What can hang from each mark:
q_280: q_196 q_816
q_544: q_196
q_428: q_597 q_816
q_296: q_196 q_309
q_597: q_196 q_428
q_309: q_280
q_196: q_280 q_296 q_597

Each row was made from one small tree. The marks that hang from a mark follow it in brackets, in the order of their numbers. Every link used is in the known rows. Write each row's tree.
Known rows:
q_309(q_280(q_196(q_296 q_597) q_816)): [ 0.36  5.49  1.88  4.38  0.93 -0.55 -2.03 -4.23  2.73 -0.38  1.80 -1.62
  0.28  4.25 -7.47  0.13 -3.60 -4.70 -0.11 -1.85  2.06  3.69]
q_597(q_196(q_280 q_296) q_428): [-1.90  0.75 -0.15  4.15  4.51 -4.18  1.26 -1.20  1.91  3.36 -1.70  1.38
 -3.94  3.78 -1.93  2.96 -4.00 -0.05 -1.80 -1.16  3.38  5.91]
q_280(q_196(q_296 q_597(q_428)) q_816): [ 1.52  2.34  2.44  0.60  1.18 -3.45 -3.58 -3.27  2.65  0.58  0.52  0.21
  0.02 -0.02 -8.12  0.18 -2.90 -1.97  1.29 -3.11  2.18  5.48]
q_196(q_280(q_816) q_296): [-3.34  0.18  0.26  5.81  0.10 -2.13  0.58 -3.00  2.88 -0.43  0.57  0.34
 -3.44  3.11 -3.28  2.43 -1.50 -3.41 -2.16 -0.73 -0.20  2.18]
q_544(q_196(q_296(q_309))): [-0.24  2.35  0.15  0.92  2.84 -5.17  0.92 -3.53 -0.53  3.32 -1.30 -0.21
  0.09  0.13 -3.26  4.37 -1.54  0.49 -1.93 -4.93  2.25  1.71]
q_428(q_597(q_196(q_296(q_309))) q_816): [-3.45 -2.68 -2.67  0.65  4.67 -5.75  3.74  0.89  2.79 -1.36 -1.43  0.08
 -1.88  2.33 -1.88  3.17 -5.54 -1.75 -0.14 -4.89  1.02  5.53]
q_280(q_196(q_597)): [ 0.77  0.56  1.48 -1.33  1.13 -2.47 -2.60 -2.63  0.83  4.13  0.04 -1.22
  2.27  1.81 -8.55  1.01 -3.73 -0.24  1.76 -3.82  2.63  5.15]
q_309(q_280(q_196)): [-1.09  5.46  2.61  3.08 -0.03 -0.27 -0.67 -3.75  0.98  0.95  0.99 -2.48
  1.82  5.05 -6.74  0.62 -4.40 -3.70 -0.25 -1.97  2.93  2.27]
q_280(q_196(q_296)): [ 0.66  0.72  1.55 -2.77 -0.41 -3.27 -1.92 -2.00  0.23  1.54 -0.87 -0.38
  1.45  0.50 -7.51  2.32 -3.22 -1.30  0.07 -3.92  0.38  2.26]
q_309(q_280(q_196(q_296) q_816)): [-0.48  6.05  2.66  4.40 -0.07 -0.27 -1.37 -4.14  2.42 -2.09  1.45 -1.75
  0.68  3.96 -7.04  0.70 -3.54 -5.13 -0.85 -1.80  1.71  1.60]
q_309(q_280(q_196(q_597(q_428)))): [-0.19  5.92  2.38  2.69  1.21 -1.09 -1.20 -3.71  1.06  3.06  1.13 -2.21
  1.12  5.10 -6.52 -0.25 -4.80 -2.85  0.45 -1.48  3.94  5.03]
q_196(q_280 q_296 q_597(q_428(q_816))): [-2.48  0.07 -1.39  2.47  3.15 -4.41  1.60 -1.62  2.45  5.43  0.05  0.37
 -5.00  4.32 -0.88  0.02 -3.17 -0.74 -1.28  0.22  1.31  9.18]
q_280(q_196 q_816): [-0.91  2.03  4.01  2.86 -0.89 -1.28 -2.76 -3.74  2.56 -2.04  0.98 -1.04
  2.26  0.74 -9.09  0.55 -2.70 -2.64  1.33 -3.86  2.49  1.47]
q_196(q_280 q_296(q_309)): [-4.31  0.25 -1.50  4.68 -0.49 -1.21  1.49 -3.27 -0.54  2.41  0.64  0.60
 -3.27  2.47 -1.92  4.46 -2.07 -2.14 -4.28 -1.58  1.28  2.92]
q_280(q_196(q_296(q_309)) q_816): [-0.67  2.24  2.40  2.05 -1.12 -1.27 -2.65 -3.97  1.11 -2.21  0.98  0.11
  0.79 -0.77 -8.36  2.36 -2.23 -2.99 -1.02 -4.37  1.91  1.65]
q_196(q_280 q_296 q_597): [-1.19 -1.13 -2.49  3.03  2.53 -3.04  0.14 -2.32  2.04  5.65  0.27  0.20
 -3.65  3.98 -3.34  2.22 -2.39 -1.23 -0.99 -0.64  0.07  6.82]
q_597(q_196 q_428): [-1.42  0.89  1.30  2.02  4.83 -4.14  0.62 -1.00  1.29  2.76 -1.48  0.98
 -1.54  3.57 -2.76  2.41 -5.02  0.76 -0.40 -3.48  4.63  5.18]
q_196(q_280 q_296(q_309) q_597): [-2.49 -0.48 -3.29  4.66  2.05 -1.60  0.49 -3.43  0.09  5.75  1.17  0.55
 -3.91  3.04 -2.66  3.50 -2.21 -1.05 -2.91 -1.35  1.79  7.09]
q_428(q_597(q_196)): [-1.08 -3.04 -1.02  1.57  4.06 -5.67  1.28 -0.32  2.49  0.71 -1.96  0.22
  0.30  1.99 -4.82  4.27 -5.25 -0.99  2.26 -4.32  1.80  3.88]
q_296(q_196(q_597(q_428)) q_309): [-3.57  1.84  0.35  3.13  3.44 -2.72  0.72 -2.86 -3.37  7.26  1.00  1.40
  0.10  1.45 -3.55  4.37 -2.52  1.17 -3.00 -4.47  2.13  5.44]
q_296(q_309(q_280(q_196(q_597) q_816))): [-2.85  4.98  1.27  6.41  0.13  1.51 -0.78 -5.30 -0.48  0.45  2.78 -1.27
  0.64  3.09 -5.91  2.17 -3.58 -3.34 -2.28 -3.61  5.39  3.41]

Write each row's tree:
[-1.08  1.69 -1.58  4.43  4.49 -1.18  0.20 -2.23  1.21 -0.43 -0.01  0.66
 -2.06  3.46 -4.06  4.89 -3.83 -2.17 -3.13 -4.75  2.32  2.61]	q_597(q_196(q_296(q_309(q_280(q_816)))))
[-4.42  0.87  1.16  4.36  4.10 -3.99  1.69 -1.48  0.58  7.32  0.33  0.31
 -1.05  4.58 -2.97  1.60 -2.20  0.62 -0.93 -0.97  0.02  6.26]	q_296(q_196(q_280 q_597(q_428(q_816))))
[ 1.93  1.23 -0.50 -0.52  4.92 -6.48 -0.03 -2.84  1.25  5.50 -1.48 -0.46
 -0.13  1.19 -4.08  2.78 -1.82  1.19  0.43 -4.32  1.47  4.44]	q_544(q_196(q_296 q_597))
[-2.90  1.50 -0.63  1.18  5.17 -4.22  2.47 -0.35  0.80  0.99 -1.08  1.41
 -3.79  3.03 -0.39  2.30 -4.90 -0.06 -3.26 -4.12  3.87  6.42]	q_597(q_196(q_296(q_309)) q_428(q_816))
[-3.71  0.90 -0.51  4.06  5.16 -4.49  2.99 -0.18  2.92  1.92 -1.36  0.73
 -4.80  4.86 -0.32  1.38 -4.38 -0.40 -2.30 -1.23  2.91  6.95]	q_597(q_196(q_280 q_296) q_428(q_816))
[-1.33  2.90  1.59  6.87  4.35 -4.97  0.55 -4.59  2.99  5.43 -0.33 -1.13
 -0.79  2.67 -3.82  0.58 -1.51  0.76  1.11 -1.17  4.91  6.01]	q_544(q_196(q_280(q_816) q_597(q_428)))
[ 0.28  2.19  3.44  2.56  1.06 -2.47 -3.41 -3.75  2.85  1.00  1.03 -0.70
  1.19  0.91 -8.78 -0.75 -3.23 -1.53  2.23 -3.16  4.00  5.49]	q_280(q_196(q_597(q_428)) q_816)
[-1.86  0.28  0.72 -0.50  3.49 -4.46  0.68 -1.22  1.49  4.46  0.40 -0.27
 -1.53  3.79 -2.29 -0.71 -4.59  0.32  0.88 -3.22  3.27  8.16]	q_196(q_597(q_428(q_816)))
[-3.25  0.90  1.25  8.04  2.35 -2.40 -0.15 -3.82  3.42  4.09  1.55 -0.26
 -3.02  4.45 -3.44 -0.64 -2.84 -1.18  0.71  0.30  4.55  8.04]	q_196(q_280(q_816) q_597(q_428))
[-1.52 -0.42 -1.52  5.62  2.37 -2.46 -0.57 -2.99  3.51  2.88  1.07  0.34
 -3.92  3.66 -3.91  1.68 -1.82 -2.40 -0.91 -0.53  0.32  6.18]	q_196(q_280(q_816) q_296 q_597)
[-2.59  0.64 -2.06  4.18  2.01 -2.77  0.60 -3.38 -0.26  6.65  0.74  1.16
 -4.63  2.55 -1.47  2.39 -2.81 -0.38 -2.85 -0.42  3.37  8.72]	q_196(q_280 q_296(q_309) q_597(q_428))
[-0.98  1.23 -2.08  3.08  4.46 -1.72  0.63 -1.93  0.53  1.16 -0.42  0.62
 -1.91  3.71 -3.74  5.16 -4.10 -1.53 -3.15 -4.79  2.36  2.84]	q_597(q_196(q_296(q_309(q_280))))
[-3.27 -0.34 -0.04  8.52  2.12 -0.98 -0.39 -3.74  3.71  3.41  1.90 -0.84
 -2.21  4.93 -4.63  0.43 -2.25 -1.90  0.52 -0.66  2.91  6.30]	q_196(q_280(q_816) q_597)
[-4.63  0.99 -0.68  7.58 -0.71 -0.60  0.88 -4.07  0.89 -0.35  1.44  0.69
 -3.71  2.10 -2.69  3.72 -1.37 -3.32 -4.01 -1.46  1.58  2.35]	q_196(q_280(q_816) q_296(q_309))
[-0.03  3.14 -1.23  0.54  2.67 -3.22 -0.22 -3.01 -0.94  4.81  0.84  1.03
 -3.14  2.48 -2.08  2.15 -4.14 -1.40 -2.54 -2.77  3.22  7.77]	q_196(q_296(q_309(q_280)) q_597(q_428))
[-1.08  1.48  0.14  5.43  4.35 -4.60  0.87 -4.02  2.19  6.87 -0.64 -1.68
 -0.05  3.23 -4.25  1.72 -1.60  1.23  0.99 -1.95  3.88  5.12]	q_544(q_196(q_280 q_597))
[-3.19  0.89  0.93  5.91  4.39 -3.21  1.31 -1.68  2.06  3.75 -1.15  0.50
 -2.76  4.72 -2.39  2.06 -4.35  0.36 -0.85 -1.13  5.28  6.06]	q_597(q_196(q_280) q_428)
[-1.81  2.64 -0.76  1.03  0.28 -1.46  0.69 -2.92 -1.43  0.55  0.69  0.41
 -1.79  2.37 -2.52  4.22 -3.36 -2.93 -3.89 -3.95  1.04  2.01]	q_196(q_296(q_309(q_280)))
[-1.08  2.31  1.16  4.96  4.45 -5.38  0.90 -3.96  2.06  7.19 -0.94 -1.21
 -0.51  2.84 -3.41  0.91 -1.94  1.68  1.01 -1.28  4.86  6.37]	q_544(q_196(q_280 q_597(q_428)))
[ 1.06  1.84 -1.16  0.78  4.55 -5.33  0.22 -3.63 -0.02  5.56 -0.89 -0.22
 -0.34  0.54 -3.80  3.69 -1.69  1.15 -0.92 -4.84  2.82  4.50]	q_544(q_196(q_296(q_309) q_597))
[-4.84  4.66  0.96  6.09  1.77 -0.24  1.51 -3.78 -3.20  3.73  1.83 -0.10
  0.92  3.73 -3.96  5.05 -2.55 -1.85 -4.55 -3.68  1.37  1.34]	q_296(q_196 q_309(q_280))
[-5.00  0.97  1.98  7.07  1.99 -2.45  1.14 -2.37  0.86  3.14  0.61  0.23
  0.08  3.96 -4.64  3.26 -1.15 -1.21 -1.73 -1.58 -1.23  1.25]	q_296(q_196(q_280(q_816)))
[-3.73 -2.64 -1.43  1.16  4.86 -5.85  3.76  1.03  3.93 -1.23 -1.59 -0.59
 -0.82  3.50 -2.49  1.91 -5.78 -1.48  1.58 -4.46  1.44  5.31]	q_428(q_597(q_196) q_816)
[-1.15  1.67  0.36  3.76  2.88 -5.32  1.54 -3.43  1.68  4.14 -1.57 -0.84
 -0.99  2.00 -3.18  3.38 -1.06  0.18 -0.92 -2.04  1.69  2.38]	q_544(q_196(q_280 q_296))
[-0.05  0.59 -1.45 -1.46  2.68 -4.19 -0.41 -2.42 -1.25  5.17  0.27  1.68
 -2.92  0.82 -2.05  2.75 -3.69  0.09 -2.18 -3.92  2.59  7.70]	q_196(q_296(q_309) q_597(q_428))
[ 1.00  2.74 -0.34  0.38  4.51 -6.11  0.36 -3.57 -0.27  6.16 -1.12  0.21
 -0.82  0.11 -2.96  2.90 -2.13  1.61 -0.89 -4.11  3.92  5.75]	q_544(q_196(q_296(q_309) q_597(q_428)))
[-4.03 -3.02 -2.51  2.69  4.70 -5.91  4.12  0.99  4.31 -0.81 -1.66 -0.37
 -2.57  3.61 -1.89  2.39 -5.13 -2.00  0.54 -2.82  0.53  5.85]	q_428(q_597(q_196(q_280 q_296)) q_816)
[-3.24 -0.36 -0.22  8.50  4.09 -0.91  0.57 -2.35  3.60  0.64 -0.01 -0.15
 -1.85  5.07 -4.78  3.10 -3.14 -1.50 -0.76 -2.47  3.33  3.10]	q_597(q_196(q_280(q_816)))
[-1.36  5.97  3.59  5.90 -0.21  0.36 -1.34 -4.46  2.53 -1.74  1.84 -2.27
  1.47  4.68 -7.48 -0.02 -3.77 -4.82  0.02 -1.97  3.11  1.77]	q_309(q_280(q_196 q_816))
